What can hang from each mark
q340: q136
q913: q108
q692: q11
q11: q136 q455 q494 q661 q692 q810
q924: q340
q136: q11 q340
q810: q11 q108
q494: q11
q108: q810 q913

Every row comes from one small tree of marks. The marks that hang from a mark follow it in brackets, in the order of their numbers. Every link used is in the known rows. Which tree was each row made from?
In the rows, 128 means zero.
Known rows
q340{q136{q11{q455 q661 q692}}}: [158 157 124 121 121 139 115  89 120 122 136 124 110 127 164 137 139 148
 114 132 143 149 117 105 134 103 112 115 147 135 134 126 134 129 128 127
 164 142 141 126 131 140 146 118 126 134 116 198 115 121 115 131 110 142
 143 139 156  99 130 125 126 110 141 142]
q810{q11{q455 q494 q661} q108{q913}}: [154 141 111 164 178 137 117  93 130 133 133 129  73 144 126 148 140 115
  95 146 126 116 142 102 157 114 110 108 114 133 170 132 138 141 119 129
 156 133 117 143 134 146 160 140 132 117 111 214 102 110 137 128 110 150
 133 137 154  98 116 121 131 136 127 145]
q913{q108{q810{q11{q455 q494 q661 q692}}}}: [174 133 119 158  98 134 122  92 111 132 141 138  74 128 124 152 152 129
 108 142 126 128 124 101 136 120 119  79 117 123 151 137 172 142 114 115
 162 137 128 141 133 115 158 133 132 128 106 151  94 112 115 121  97 147
 146 138 130 109 116 122 128 119 130 145]
q913{q108{q810{q11{q494 q661}}}}: [159 121 129 160 138 126 133 117 118 137 143 145  86 125 118 144 152 130
 107 130 121 115 137 102 143 119 110  88 116 123 147 141 157 138 111 116
 142 131 122 144 130 120 148 137 132 122 103 138  93 117 121 117 114 152
 140 130 127 118 114 126 130 125 115 138]
q494{q11{q136 q455 q661 q692 q810}}: [151 152 117 142  57 139 122  89 117 125 143 113  98 126 151 145 178 131
 101 123 128 145 120 103 120 120 106 102 131 131 122 137 161 141 125 131
 161 118 118 141 121 109 150 135 130 138 112 132 110 117 108 112  93 148
 150 145 151  99 116 119 125 119 131 155]
q11{q455 q661 q810}: [134 130 123 141  93 132  92 118 121 124 145 135  96 127 122 134 147 131
 129 127 126 133 123 118 141 120 126  94 126 138 124 134 138 135 120 128
 145 121 133 127 132 122 134 137 131 133 110 175 113 117 127 134 109 135
 124 140 136 114 133 121 128 119 128 146]
q11{q455 q494 q810}: [144 123 125 147 137 129 106 110 109 122 134 135 115 130 119 137 139 117
 121 137 123 133 129 114 145 136 114 116 131 127 151 128 151 141 124 126
 142 129 117 128 134 107 134 136 129 129 106 161 113 120 120 138 109 125
 140 137 141 129 122 123 119 141 124 143]
q494{q11{q136{q340} q661 q692 q810{q108}}}: [152 131 107 139  73 139 131  88 128 128 141 123  90 124 160 129 200 118
  88 123 126 147 120 106 107 119  96 104 146 127 141 143 153 137 120 128
 161 120 125 144 119 130 152 138 129 130 122 123  97 120  91 106 106 158
 139 138 139 105 107 118 123 138 136 160]
q692{q11{q136{q340} q455 q494 q661 q810}}: [156 138 119 142 114 131 115  93 114 114 139 132  93 121 139 130 182 137
 104 123 130 141 113 121 119 148  98 110 144 140 128 131 164 140 123 121
 158 108 114 139 123 114 150 130 129 124 113 195  82 124 105 126 102 157
 143 145 158 106 120 120 115 142 133 161]
q136{q11{q455 q494 q692 q810} q340}: [163 129 113 137 136 138 137  73  98 119 139 148 102 124 139 130 150 129
 115 144 130 150 114 115 140 125 103 116 150 125 167 130 154 138 128 116
 162 121 120 124 124 108 143 118 131 124 110 196 100 125 102 132 107 153
 159 134 151 123 117 122 110 155 147 150]
q136{q11{q455 q661 q692 q810{q108}} q340}: [160 131 111 133  95 142 117  81 126 124 141 145  74 124 142 132 167 128
 105 138 133 151 111 113 141 103 116  97 145 132 161 137 141 133 116 123
 168 126 150 127 128 139 148 124 132 124 120 221  91 114 103 123 107 162
 135 135 141 108 123 119 118 140 153 154]
q11{q661}: [128 133 128 130 113 129 121 133 126 129 140 131 107 126 133 129 134 137
 122 124 128 127 129 128 130 121 126 109 129 134 115 134 127 129 122 127
 133 131 127 129 127 135 135 132 131 132 125 147 119 127 128 127 120 134
 122 130 132 114 135 126 131 117 129 140]
q136{q11}: [135 140 131 127 152 130 145 119 128 130 128 135 123 126 135 133 125 138
 121 131 133 132 127 123 146 114 117 139 133 127 140 129 124 127 127 126
 134 127 131 128 121 130 127 118 130 122 126 175 119 127 130 121 131 143
 144 122 139 129 125 131 123 138 135 123]
q810{q108{q913}}: [131 127 115 135 160 131 118 108 136 131 120 118 117 142 125 136 137 111
 108 142 127 123 135 125 149 107 135 142 118 130 161 131 125 130 126 130
 130 126 121 140 134 142 137 132 126 122 127 152 121 120 136 122 133 149
 119 127 124 119 114 126 131 140 129 130]
q340{q136{q11{q494 q692 q810}}}: [156 135 125 135 156 130 128  86 100 123 132 134 131 120 155 135 155 133
 110 136 133 150 130  96 147 102  99 138 149 122 159 132 160 138 127 120
 154 141 113 131 133 112 135 119 128 133  96 154 112 129  99 126 118 144
 160 138 161 120 109 128 115 143 137 148]
q924{q340{q136{q11{q494 q661 q692 q810}}}}: [162 130 123 135 106 126 117  85  85 125 144 138 113 117 161 127 165 144
 100 132 131 155 116  96 134  99  88 111 159 134 141 128 156 137 133 122
 170 145 121 131 133 118 146 117 133 132  91 223 101 126  91 125 107 153
 161 136 164 107 114 125 117 130 146 156]
q108{q810{q11{q136 q661 q692}} q913}: [147 144 107 152 123 135 136  57 114 130 159 119 100 128 145 143 170 141
 119 135 121 128 128 111 148  86 114 113 108 140 132 144 152 145 126 121
 159 106  98 151 121 110 152 128 132 134 104 145 105 121 125 105 124 171
 139 147 136  91 103 123 135 122 124 145]
q913{q108{q810}}: [146 113 129 133 115 123 116 127 121 131 131 130 121 130 119 137 144 123
 125 131 127 128 127 123 131 122 140 106 119 123 142 135 145 128 119 117
 126 120 138 136 135 119 130 131 126 127 123 107 108 119 127 120 126 145
 125 124 100 133 119 128 129 124 118 123]
q136{q11{q455} q340}: [147 135 124 123 140 138 145 100 126 122 139 142 108 128 140 123 130 138
 125 135 136 139 113 130 131 131 109 117 148 131 153 121 117 120 133 122
 150 113 147 120 124 135 137 116 128 118 135 201 108 123 124 133 123 147
 139 123 136 128 131 126 119 141 140 124]
q494{q11{q136 q455 q661 q810{q108{q913}}}}: [146 148 113 152 117 138 105  90 131 132 139 107  89 142 140 150 179 111
  84 133 126 131 132  99 149 110 108 110 120 135 154 139 144 140 120 134
 152 107 116 151 127 130 153 144 128 126 114 176  98 107 128 108 104 165
 137 141 146  98 106 118 129 134 119 147]
q924{q340}: [134 118 128 128  81 125 128 124 116 130 131 129 128 127 130 119 132 132
 126 127 128 134 114 131 114 130 122 118 138 133 122 120 125 123 139 129
 138 130 138 126 131 130 131 121 131 124 125 175 123 125 119 126 126 129
 135 126 126 132 127 127 125 126 137 124]
q913{q108}: [145 126 130 118 106 127 119 141 132 132 114 128 111 129 115 135 127 120
 119 129 129 128 125 132 125 133 140 120 123 121 133 130 143 126 125 124
 124 128 143 132 133 132 132 129 126 125 125 102 117 123 122 127 122 138
 126 127 121 133 125 127 128 125 129 124]
q108{q810{q11{q692}} q913}: [138 129 110 159 138 134 155  63 113 134 147 127 118 132 129 137 151 132
 130 145 122 120 136 110 149  91 130 119 109 133 151 137 146 138 127 119
 148 109  99 143 125 109 137 125 130 131 114 135 121 123 137 109 132 159
 137 136 121 113 104 128 134 137 132 133]
q494{q11{q136 q661 q692 q810}}: [141 145 118 139  67 134 137  98 118 130 142 114 104 121 149 140 183 131
  97 119 124 141 125 105 118 113 107 110 130 129 116 142 161 142 124 130
 150 120 106 144 116 108 145 135 132 139 112 107 113 124 105 104 103 151
 149 141 146 104 110 122 126 123 128 156]
q810{q108}: [134 123 124 129 134 129 110 130 142 132 118 124 121 131 128 133 136 112
 111 131 129 128 129 121 130 122 126 134 126 124 146 130 129 129 121 131
 133 139 143 133 133 146 132 133 126 122 133 143 122 121 124 125 129 129
 122 127 126 125 122 126 127 134 129 129]

Which tree is each row?
[147 134 119 136 133 136 150  96 137 127 140 132 109 118 144 117 156 132
 119 119 124 130 118 123 115 135  90 125 132 129 127 126 131 128 134 125
 149 105 134 133 119 130 142 125 129 120 120 136 110 127 110 122 132 144
 139 140 143 121 116 124 123 140 127 128] -> q810{q11{q136{q340}}}
[158 144 103 147 148 144 116  78 140 128 144 121  69 134 144 131 161 119
  96 134 126 128 121 118 138 118  95 110 124 139 153 130 129 133 127 127
 165 105 138 143 125 153 162 135 128 116 120 190  91 111 125 124 118 164
 125 145 150  93 114 117 130 135 131 140] -> q810{q11{q136{q340} q455 q661} q108{q913}}
[129 119 114 144 149 130 104 102 127 132 127 123 116 138 118 135 153 106
 112 141 123 124 138 117 161  97 132 135 117 131 164 138 139 136 122 128
 131 114 115 140 136 130 131 137 129 125 114 148 116 116 130 119 132 153
 118 134 128 124 110 124 128 148 129 139] -> q11{q810{q108{q913}}}
[154 130 122 142 149 134 124  96 105 120 154 155  83 124 137 128 150 137
 113 136 129 141 120 114 151 128  96  95 150 132 160 132 136 135 121 119
 157 119 125 124 124 118 145 127 135 121 109 229  88 121 113 135 106 156
 146 131 149 121 126 122 114 147 135 155] -> q136{q11{q455 q494 q661 q810} q340}
[157 142 124 132 155 130 106 109 117 119 132 114 120 131 141 140 135 121
 111 132 129 139 118 123 131 149 104 136 132 127 140 122 145 140 133 128
 146 128 126 132 127 114 148 128 126 125 115 148 109 123 118 136 107 125
 151 141 151 117 120 121 120 131 119 135] -> q11{q136 q455 q494}
[148 132 134 120 131 127 130 103 113 129 130 130 138 124 158 119 135 146
 116 126 139 144 114 109 125 110  93 131 154 132 137 115 120 119 142 128
 151 132 145 126 130 142 132 111 126 122 115 216 114 125 111 126 132 142
 148 124 147 127 122 130 122 128 138 117] -> q924{q340{q136{q11}}}
[143 135 105 154 105 141 130  72 126 133 121 116 101 144 132 148 168 105
  97 147 128 131 134  97 141 104 133 116 122 126 174 135 152 138 125 131
 154 121 109 145 129 121 145 137 127 130 124 146 120 109 127 111 109 157
 140 133 137 114 105 121 129 146 139 144] -> q494{q11{q455 q692 q810{q108{q913}}}}
[164 147 123 120  81 135 111  85 106 124 140 127 107 126 168 128 144 152
 114 133 144 155 104 108 121 101 101 103 155 139 127 118 132 124 139 127
 177 144 152 125 132 142 150 111 128 130 115 252 109 118 106 131 108 145
 150 134 155 102 130 124 124 108 151 137] -> q924{q340{q136{q11{q455 q661 q692}}}}
[146 140 108 154 132 135 142  55 114 130 147 115 120 127 141 140 162 132
 123 139 121 129 129 111 149  94 115 131 108 135 144 137 153 143 133 121
 153  99  99 151 123 105 145 123 128 131 108 120 111 121 126 105 131 166
 144 145 133 105  97 125 132 136 123 134] -> q108{q810{q11{q136 q692}} q913}
[125 130 118 148 139 130 126 101 137 133 110 123 117 134 109 139 169 120
 104 137 129 119 137 113 152  99 140 143 115 135 155 137 152 135 119 127
 134 109 108 148 133 132 127 132 126 122 122 167 108 119 135 105 132 165
 124 131 138 119 107 127 126 159 139 138] -> q692{q11{q810{q108{q913}}}}
[159 129 110 121 134 133 133  89 104 116 133 123 120 123 159 123 152 125
 110 132 126 151 113 134 112 146 106 137 149 125 138 128 151 139 137 120
 151 127 114 133 122 112 152 119 128 130 121 106 106 135  92 132 112 139
 151 140 146 117 114 122 118 141 134 151] -> q11{q136{q340} q494 q692}
[144 133 124 145 115 131 124 113 139 135 125 114 118 127 139 140 182 107
  90 122 125 134 133  99 126 119  98 133 128 120 148 136 149 137 120 135
 143 120 126 147 124 124 136 140 127 125 119 118 108 115 109 103 118 144
 143 135 139 123 102 123 123 145 118 135] -> q494{q11{q136 q810{q108}}}
[168 146 113 162 120 135 119  70 108 124 159 124  95 126 151 147 165 134
 112 135 124 136 123 100 137 119  92 102 120 132 139 136 164 150 120 121
 172 128 116 144 126 105 162 130 132 132 100 171  97 118 111 119 101 142
 155 150 149  95 111 120 125 120 123 150] -> q108{q810{q11{q136 q455 q494 q661 q692}}}
[148 133 127 157 125 129 101 118 129 127 121 134  90 130 118 146 170 124
  93 135 132 128 130 101 139 124 120 114 127 133 149 135 163 143 107 128
 153 136 125 143 136 134 144 138 130 121 116 212  93 115 119 121 102 144
 136 137 152 110 120 122 121 147 139 157] -> q692{q11{q455 q494 q661 q810{q108}}}
[163 141 115 140  97 134  89  90  99 117 146 119  96 126 142 144 164 126
 108 131 125 151 116 116 138 129 109 111 131 133 131 137 170 152 125 124
 161 130 115 136 128 103 155 132 131 137  96 154 101 120 101 129  91 138
 148 154 158  99 118 118 120 123 129 165] -> q11{q136 q455 q494 q661 q692 q810}
[135 131 117 142 172 133 126  92 130 134 128 133 111 135 117 141 150 116
 101 144 127 129 138 113 177  83 126 143 121 130 176 139 135 136 119 127
 137 114 121 140 131 129 131 127 129 119 111 194 107 116 133 111 135 173
 134 126 138 123 106 126 125 159 131 134] -> q136{q11{q810{q108{q913}}}}
[160 144 125 125 173 130 137  92 106 123 125 125 136 125 165 136 136 136
 111 137 137 146 125 104 139 112 105 144 152 121 156 125 147 134 131 122
 153 151 118 130 130 125 141 114 126 130 111 163 118 133 103 130 119 140
 160 132 159 115 115 129 119 137 137 142] -> q340{q136{q11{q494 q692}}}
[151 127 115 144 105 133 109  91 101 121 132 132 114 130 126 140 147 116
 123 143 124 142 124 114 139 129 127 115 132 125 151 130 165 145 126 122
 152 135 114 128 134 104 139 130 130 134 107 147 117 123 109 134 101 129
 146 142 143 120 120 122 118 138 137 152] -> q11{q455 q494 q692 q810}
[162 127 132 139 137 127 107  89  96 123 134 137 129 126 149 128 150 135
 110 135 134 149 116  96 140 118  81 116 156 132 160 116 144 132 137 125
 164 132 136 125 137 118 138 119 129 121  94 248 101 117 105 137 114 140
 159 135 161 128 116 125 112 141 133 132] -> q924{q340{q136{q11{q455 q494 q810}}}}
[147 132 122 141 128 126 130 103 112 118 137 134 101 117 138 125 187 140
 101 120 127 138 119 123 120 140  97 120 144 138 121 136 162 139 123 120
 148 107 104 142 120 113 144 130 131 125 110 161  83 132 102 119 111 160
 144 143 155 110 116 122 117 148 134 160] -> q692{q11{q136{q340} q494 q661 q810}}
[150 140 124 158 146 134 126 113 125 130 140 139  84 129 129 140 132 135
 113 131 126 120 129 106 139 134 102  98 122 131 137 129 142 138 121 126
 153 138 124 132 129 130 150 136 134 123 109 193 109 120 128 134 107 128
 140 137 155 110 129 123 128 123 126 141] -> q810{q11{q455 q494 q661}}
[157 145 113 146  67 140 110  90 133 130 133 111  90 131 148 148 189 114
  87 129 130 145 122  96 125 114 108 105 130 127 140 139 160 142 116 133
 164 128 131 146 125 126 154 139 128 133 118 152 104 109 103 107  95 145
 146 143 149  98 111 117 125 125 131 154] -> q494{q11{q136 q455 q661 q692 q810{q108}}}
[144 130 109 168 163 131 146  66 100 132 155 136  96 134 136 144 156 135
 115 145 120 119 140 103 154  96 114 103 115 135 157 142 154 147 119 117
 154 123  81 148 126 107 153 131 136 131 105 154 108 124 131 116 114 163
 144 136 135  99 108 126 132 132 127 153] -> q108{q810{q11{q494 q661 q692}} q913}
[158 134 133 131 153 123 121 109 100 127 143 135 118 124 163 125 141 148
 100 128 137 143 118 104 130 115  80 115 158 134 137 120 130 128 135 126
 156 148 130 130 132 139 147 117 131 122 104 242 101 127 106 133 115 142
 155 127 159 114 123 127 120 125 135 137] -> q924{q340{q136{q11{q494 q661}}}}
[137 130 123 132 104 129 137  99 128 121 126 127 124 116 131 121 183 135
 117 117 129 138 117 128 115 137 111 136 139 136 120 131 154 131 130 122
 141  93 121 140 119 116 129 125 126 124 121 139  98 130 106 113 129 157
 137 140 140 124 113 124 118 153 137 141] -> q692{q11{q136{q340} q810}}
[157 144 101 138  94 140  80  71 122 124 136 108  88 135 136 146 175 115
  98 140 127 145 120 116 152  93 127 123 119 139 150 141 156 146 123 128
 160 116 124 145 132 125 155 134 128 133 105 171 100 110 114 119 107 162
 129 155 147  89 110 115 128 128 137 159] -> q11{q136 q455 q661 q692 q810{q108{q913}}}
[156 134 114 127 140 135 152  92 105 121 144 147  93 124 154 126 145 144
 105 138 131 145 121 125 130 120 106 112 155 128 147 133 140 134 125 117
 155 138 116 127 119 128 152 117 135 125 125 187  99 135 102 128 107 158
 152 124 148 110 127 125 119 139 148 154] -> q136{q11{q494 q661 q692} q340}
